Each row was made from one small tree. The marks that hang from a mark follow it in brackets, in alphabetical order. Every link used is in the known rows. Write each row's tree.
Known rows:
vivaba(gora(pideg)): 9 7 3 2 -1 -5 8 -2 1 14 -16 5 1 3 7 4 -1 1 -4 12 10 6 -9 5 -2 -12 10 4 -6 -1 0 7 2 2 16 -11 1 5 3 -1 3 2 -1 -7 -2 13 -13 0 2 7 -2 -5 -5 3 3 3 -7 -1 7
gora(mufav(teto(mupumes pideg))): 0 17 23 5 -2 -2 -7 -5 -3 -25 11 -2 2 0 -5 -3 -5 1 -6 -12 -4 -7 5 4 -2 4 -3 -8 9 -3 -6 -8 -1 -3 -15 -6 6 -2 2 -2 4 -8 8 -1 6 -35 8 2 3 2 1 4 -23 10 5 15 -9 2 1
dife(mufav(gora(pideg)) mupumes(teto)): 3 2 -16 -8 7 1 13 5 5 15 -11 12 -1 2 4 1 2 7 5 4 6 -3 -21 -8 2 -5 14 3 -1 6 3 -17 5 3 29 2 -2 1 -3 2 -2 6 -7 -1 -35 24 14 -14 -10 -1 10 -6 5 -4 -9 11 -14 3 7
pideg(gora(mufav(dife(mupumes)))): 3 -1 -40 5 2 -4 -4 1 0 3 -7 4 -1 -2 2 4 0 -7 -9 4 -2 5 9 -5 10 9 3 4 13 1 8 -3 0 -1 -9 -6 -2 -5 -3 1 -20 9 -12 8 -6 -7 2 2 0 -2 3 -6 5 -1 0 -18 -3 3 -9
gora(mufav(dife teto) pideg): 3 21 9 -3 14 -5 2 -5 -1 4 -1 -3 1 5 8 2 -6 -6 -6 -4 6 12 4 6 -2 -9 -13 1 2 -12 1 -10 -3 0 1 3 1 5 0 4 -2 0 -10 -4 -1 -11 7 7 5 0 11 -15 -4 -2 6 -17 4 10 -9
mufav(gora teto(mupumes)): 1 27 11 -3 3 3 -2 -1 -6 -1 5 2 -2 -3 -1 -7 2 3 -5 -12 3 10 -1 -5 -3 3 3 -3 13 -2 0 -9 7 2 -3 1 1 13 6 0 2 0 4 13 13 -5 3 -7 0 21 -5 12 -13 -2 2 4 7 2 10
teto(mupumes): 2 7 23 3 -6 3 -1 -5 -3 -1 -5 6 3 -4 0 0 0 -1 -3 0 2 -4 -5 -4 3 5 1 -5 9 6 -1 -1 7 2 -7 -2 8 14 5 -1 -2 -6 10 -4 14 -10 0 -2 5 1 -9 8 -11 3 -1 14 -2 -3 4
vivaba(gora(mufav pideg) teto(mupumes)): 14 16 8 2 4 -11 2 -4 0 -1 -18 9 8 -5 10 8 -8 1 -7 2 16 -5 -5 2 -2 -2 17 -2 6 -5 -2 11 -6 2 16 -24 0 0 3 -4 0 1 0 -9 -5 -20 9 6 25 3 -3 -1 -13 -8 6 11 -13 -2 4
dife(mufav mupumes(gora teto(pideg))): -3 -24 1 2 -5 5 3 -2 -4 -11 12 4 1 7 -7 8 3 6 15 3 -8 -17 -26 -4 0 -1 -14 1 -8 10 2 -11 3 -3 7 14 -2 -14 -8 -1 -5 0 5 -4 -6 7 6 -6 -16 -19 5 6 3 1 -9 19 -20 -3 12
gora(mufav): 2 -3 6 8 1 -4 6 -5 5 -4 -9 -2 -1 0 -1 5 -4 -9 0 11 2 2 0 -3 6 8 5 -2 4 1 -1 5 -6 -5 0 -2 -2 7 0 1 1 2 -4 -3 -9 -18 8 8 4 0 -10 -3 -7 2 0 1 -8 1 -4
teto(mufav mupumes(gora)): -2 -21 23 8 -6 3 -10 -3 -10 -1 -6 0 1 0 -2 5 4 2 6 -3 -1 -7 -3 -10 -1 7 -13 -6 -1 7 0 9 -1 -3 -1 12 1 0 1 -3 0 -5 7 7 32 10 -12 -3 -6 -11 -6 10 -6 -1 -2 14 13 -6 1
pideg(gora(mufav(teto))): -2 0 -12 2 2 1 -8 3 4 0 4 -8 -5 -4 2 2 -1 -4 -4 4 0 14 20 3 6 10 -1 -1 3 -6 2 2 -7 -1 -6 -6 -8 4 5 0 -4 14 -4 7 -14 -14 4 3 -6 1 -7 -2 -13 1 -1 -7 -6 -1 6
mupumes(gora(mufav(dife)) teto(pideg)): -1 -20 19 3 1 -2 2 0 -2 -20 9 -7 5 2 -8 -2 -4 -3 8 -5 -12 -8 2 5 -2 3 -11 1 -3 6 1 -5 -6 -3 -26 7 -3 -11 -6 1 -2 -5 0 -2 -12 -17 4 4 7 -16 -1 -1 9 2 1 -9 2 -2 -2
mupumes(gora teto): 3 -27 22 0 -1 8 6 -3 -2 -2 5 -1 0 -2 -1 -2 2 1 12 5 -4 1 -7 0 -2 2 -13 1 -9 8 3 -2 -3 1 -9 10 -5 10 -3 2 -2 3 5 -3 -15 3 4 -4 -6 -14 -13 8 -1 -4 -9 5 5 -7 11
mupumes(teto(pideg(gora(mufav)))): -2 -18 -8 -2 -10 2 -6 7 11 -19 7 -6 0 -8 -7 -4 -2 2 -3 4 -10 -9 19 9 6 10 22 -1 -2 8 -2 1 -9 -2 -19 -14 -7 -6 -1 -1 4 3 5 -1 -46 -20 4 1 -1 -9 -9 0 -3 11 -5 5 -14 -7 4
mupumes(gora): 0 -18 12 8 -2 3 3 -4 -3 4 2 -4 0 0 -2 5 4 -5 8 9 -5 4 -6 -4 1 4 -18 2 -3 3 3 8 1 -1 -5 15 -3 6 0 0 0 3 0 0 3 6 -6 2 -6 -6 -5 4 -3 -5 -3 6 -1 -5 5
mufav(dife): 0 11 8 -1 -1 2 6 -7 -3 5 0 1 0 1 -1 -5 1 -5 -1 3 -1 5 0 -2 2 -3 -7 2 4 0 2 0 6 0 -3 7 7 12 1 2 -8 1 0 -3 21 -2 -5 4 8 7 -6 -2 7 -4 1 -16 8 2 -4
gora(mufav pideg): 6 0 8 4 6 -7 4 -2 11 5 -16 2 1 0 5 9 -5 -9 -5 10 6 4 0 4 4 0 8 -1 0 -3 -2 4 -6 0 5 -4 -3 5 -2 1 7 -3 -8 -8 -24 -6 4 6 3 -7 2 -12 -6 1 3 8 -13 2 -10
dife(mufav mupumes(gora teto)): 1 -28 2 3 4 4 7 -3 -6 4 -3 8 0 4 0 9 5 3 18 5 -1 -7 -28 -12 1 1 -16 1 -6 11 6 -13 2 -2 15 17 -4 -1 -6 1 -13 7 0 -2 -7 15 11 -9 -15 -19 -1 3 3 -4 -12 14 -10 -3 13
mupumes(gora(mufav(teto) pideg)): 6 -8 16 4 10 -5 0 -1 -1 2 3 -6 0 1 7 13 -4 -8 -1 4 4 13 0 6 -2 -3 -24 0 -6 -9 3 -3 -8 0 -5 11 -8 0 0 2 6 1 -9 -2 -14 -4 5 3 -6 -13 10 -7 -14 -6 2 4 -5 3 2
dife(mufav mupumes(gora(pideg))): 5 -15 -3 3 4 -2 6 -2 -3 16 -8 9 1 8 5 21 3 -4 7 13 3 0 -25 -9 2 -6 -23 4 -5 1 6 -5 6 1 21 17 -3 -8 -5 0 -8 5 -5 -3 0 34 0 -5 -12 -17 20 -9 0 -6 -6 16 -20 2 4
mupumes(gora(pideg) teto(mufav(dife))): 1 -23 20 -5 4 3 0 2 -2 11 -2 -3 3 1 4 -1 1 5 7 -3 2 -1 -3 5 -5 -8 -18 0 -17 3 0 -3 -4 2 0 12 0 -2 -3 3 -3 -5 -1 -5 4 23 -8 -5 -4 -20 3 -6 15 -1 -4 -8 22 -2 -3
vivaba(gora(mufav) teto): 9 12 -9 8 4 -9 5 -6 2 -3 -12 6 -1 0 4 4 -6 -5 5 10 11 2 -3 -2 1 6 15 2 -1 -7 2 16 -11 -5 20 -18 -4 3 2 -3 -2 13 -2 -10 7 -28 8 11 15 11 -15 3 -7 -9 4 -7 -12 -1 8

Write each row's tree:
-4 -2 -27 -4 -16 7 -8 6 8 -5 21 -4 -2 -9 -2 -5 -1 3 -9 3 -6 -3 20 5 2 4 5 2 -1 -6 -1 19 1 5 -6 -8 -1 0 3 -4 5 2 13 -6 -8 -7 2 8 4 7 -3 6 -4 -7 -2 2 -13 -7 6
vivaba(teto(pideg(gora)))
0 -30 13 -1 3 4 1 1 2 9 -3 0 0 -1 6 3 2 5 9 6 4 -4 -6 4 -3 -4 -10 -1 -20 6 -1 3 -6 2 8 9 -6 1 -3 2 8 -5 2 -7 -11 21 -4 -6 -14 -23 0 0 3 2 -8 14 14 -6 3
mupumes(gora(pideg) teto(mufav))
-4 29 27 -6 -4 5 -7 -7 -11 -14 22 -1 4 1 -5 -9 -1 6 -9 -19 -6 -3 4 4 -5 -8 -16 -4 12 -4 -2 -13 10 2 -21 1 14 1 2 0 -5 -11 12 1 36 -20 -3 0 7 10 3 7 -7 6 5 -4 6 5 1
mufav(dife teto(mupumes pideg))
8 15 3 0 -3 -4 -2 -2 -3 8 -14 10 3 -4 10 1 -1 12 1 1 19 -8 -7 0 -6 -6 11 -4 -3 -5 -4 15 0 2 31 -16 8 -1 4 -5 7 -3 10 -11 35 2 -5 -2 13 7 -5 6 -7 -5 1 11 4 -3 5
vivaba(gora(pideg) teto(mufav mupumes))
-7 32 12 -6 -1 3 -7 1 -10 -11 20 -2 3 1 -7 -14 1 5 -11 -24 -6 1 5 1 -6 -5 -2 -2 14 -4 -2 -10 12 2 -24 3 7 -1 4 0 -2 -4 6 14 28 -11 0 -2 7 25 8 8 -1 2 8 -10 10 5 2
mufav(dife gora teto(mupumes pideg))
-11 -13 -21 3 -18 6 -16 7 8 -5 7 -7 -7 -2 -6 -1 4 3 0 5 -6 -6 22 3 4 6 9 -2 -9 2 -5 14 0 -1 -2 -10 2 -10 2 -3 6 -1 10 2 8 13 -15 2 -11 0 -6 4 -1 12 -1 5 -1 -6 -2
teto(mufav pideg(gora))
-3 7 -5 -12 6 2 4 5 6 16 -7 0 -1 1 5 -13 3 5 3 -6 3 4 1 2 -2 -8 10 2 -8 2 -1 -5 -1 3 11 1 0 4 -1 3 1 0 -5 2 -5 20 -3 -8 -1 5 0 -4 19 1 -3 -12 22 2 -8
mupumes(teto(mufav(dife gora(pideg))))
13 -25 -8 7 10 -5 10 0 2 1 -5 7 4 -1 7 11 -2 -3 2 4 1 -3 -16 2 1 1 -7 3 -2 5 2 -12 -7 1 -6 1 -9 -4 -10 2 0 -2 -11 -3 -46 -2 15 -5 -10 -29 7 -6 -5 -4 -7 15 -3 -1 4
dife(mupumes(gora(mufav pideg) teto))
-3 4 -14 -3 1 -2 1 6 6 16 -13 1 -6 0 5 -1 3 0 -1 5 7 4 4 -2 -1 -3 15 0 -7 -2 -2 10 0 1 22 -3 0 2 2 0 14 -1 -4 1 -5 25 -9 -3 -9 9 2 -4 6 1 1 4 8 1 -7
teto(mufav(gora(pideg)))
-10 13 -32 -7 -4 0 -3 2 1 -4 14 -4 -4 1 -4 -15 1 2 2 -6 -1 -5 11 -2 -3 1 7 0 -2 -9 -4 13 0 -1 9 -1 3 -7 1 -2 8 2 6 -1 29 -1 -2 8 7 28 1 8 18 -11 6 -20 12 3 -7
vivaba(teto(mufav(dife gora) pideg))
3 1 -16 4 1 -3 7 -5 0 -20 8 6 3 2 -5 -6 -5 -1 -2 -8 -6 -12 -8 2 3 3 6 1 7 7 -1 -17 0 -2 -18 -7 4 -10 -10 2 -7 -6 -3 -8 -11 -29 14 1 0 -6 2 -1 7 7 -1 -7 -1 4 -6
gora(mufav(dife(mupumes(teto(pideg)))))
-4 9 3 -6 5 -3 7 5 8 20 -16 1 -1 4 1 10 1 -3 4 11 4 7 -9 -4 -1 -5 10 3 -2 -3 1 0 4 0 34 9 -3 3 4 0 4 7 -6 1 -9 32 -4 -2 1 9 10 -11 7 -4 -1 8 -20 3 -2
dife(mufav(gora(pideg)))
-5 -3 -14 0 -6 -2 -9 5 7 -11 6 -10 1 -2 -6 0 -3 -5 -8 2 -11 -2 23 7 6 8 7 2 7 0 1 8 -2 -3 -21 -6 -1 -11 2 -2 -4 3 -2 3 -4 -9 -8 8 9 1 2 -5 7 5 5 -16 -7 1 -13
teto(pideg(gora(mufav(dife))))
-8 10 -19 -2 2 0 1 1 0 10 -7 -5 -6 4 -2 -10 3 -1 5 -3 0 7 7 -8 1 2 6 0 1 -1 1 5 1 -2 12 5 2 4 2 1 -2 6 -5 6 31 14 -13 2 -2 20 -8 1 16 -3 3 -21 21 3 -11
teto(mufav(dife gora))
-12 -13 -8 -7 -14 9 -12 6 3 -7 12 -8 -3 -3 -7 -14 4 11 0 -3 -9 -8 21 7 1 1 8 -1 -10 7 -3 2 1 0 -8 -6 4 -8 -1 0 -4 -1 10 0 9 7 -12 -5 -6 -6 -7 2 14 11 -4 -11 13 -5 -3
mupumes(teto(mufav(dife) pideg(gora)))
-12 0 -3 -2 -17 5 -21 5 -5 -7 4 -5 2 -4 -6 -5 4 6 -7 -8 -8 -11 20 0 0 4 5 -4 4 4 -3 8 7 0 -15 -7 8 -12 3 -4 -7 -5 13 10 34 8 -17 -2 3 0 -1 4 5 11 3 -4 7 -2 -9
teto(mufav(dife) mupumes pideg(gora))
6 19 -34 -2 9 -4 11 3 -3 20 -3 11 0 4 6 -1 2 -5 -10 -3 2 12 -10 -2 1 -8 5 8 12 -4 4 -11 12 5 3 0 3 0 -1 2 -4 -1 -13 5 -7 22 -1 -5 -3 15 18 -6 13 -10 4 -14 6 9 -6
mufav(dife(mupumes) gora(pideg))
9 -15 34 9 5 -8 -1 0 -2 0 -13 1 9 -3 5 16 -4 -7 -3 2 3 -5 -5 0 0 3 -9 -3 5 2 0 4 -3 0 -12 3 -6 -2 0 -1 2 -9 -5 1 -17 -2 2 -1 10 -19 8 -2 -11 -4 5 20 -11 -1 -4
teto(mupumes(gora(mufav pideg)))
0 19 9 1 10 -3 -1 -7 -3 -3 3 -4 -1 4 2 -1 -4 -6 0 -9 3 11 6 0 0 1 -15 -1 7 -9 3 -10 -5 -4 -6 5 2 7 0 3 -8 4 -7 1 22 -24 5 9 5 6 -2 -7 -3 -2 4 -23 5 7 -4
gora(mufav(dife teto))
1 18 -7 -8 5 -2 11 4 3 19 -6 0 2 1 3 -3 1 -5 -9 0 1 13 1 2 -2 -8 5 5 5 -5 1 -1 7 4 0 5 -1 6 3 2 1 0 -11 4 -3 19 -9 -1 7 16 11 -7 14 -9 5 -17 4 5 -9
mufav(dife gora(pideg))
-7 22 -9 -4 -3 3 -2 3 -1 -9 21 -6 -7 2 -6 -9 2 1 -4 -10 -4 6 5 4 -4 -2 5 1 3 -7 -3 -4 5 1 -7 1 -1 1 3 0 10 1 1 5 0 -6 -2 0 -8 25 2 8 -7 1 4 -1 -1 2 9
mufav(gora teto(pideg))
-10 -7 -10 -4 -9 5 0 4 6 -11 7 -4 -6 0 -10 -14 3 7 7 -6 -5 -11 3 1 -1 3 22 -2 -9 9 -6 2 -3 -2 5 -6 1 -3 -3 -1 14 -3 8 3 -6 -1 -5 -4 -11 10 -10 11 7 9 -5 7 9 -4 4
mupumes(teto(mufav(gora) pideg))
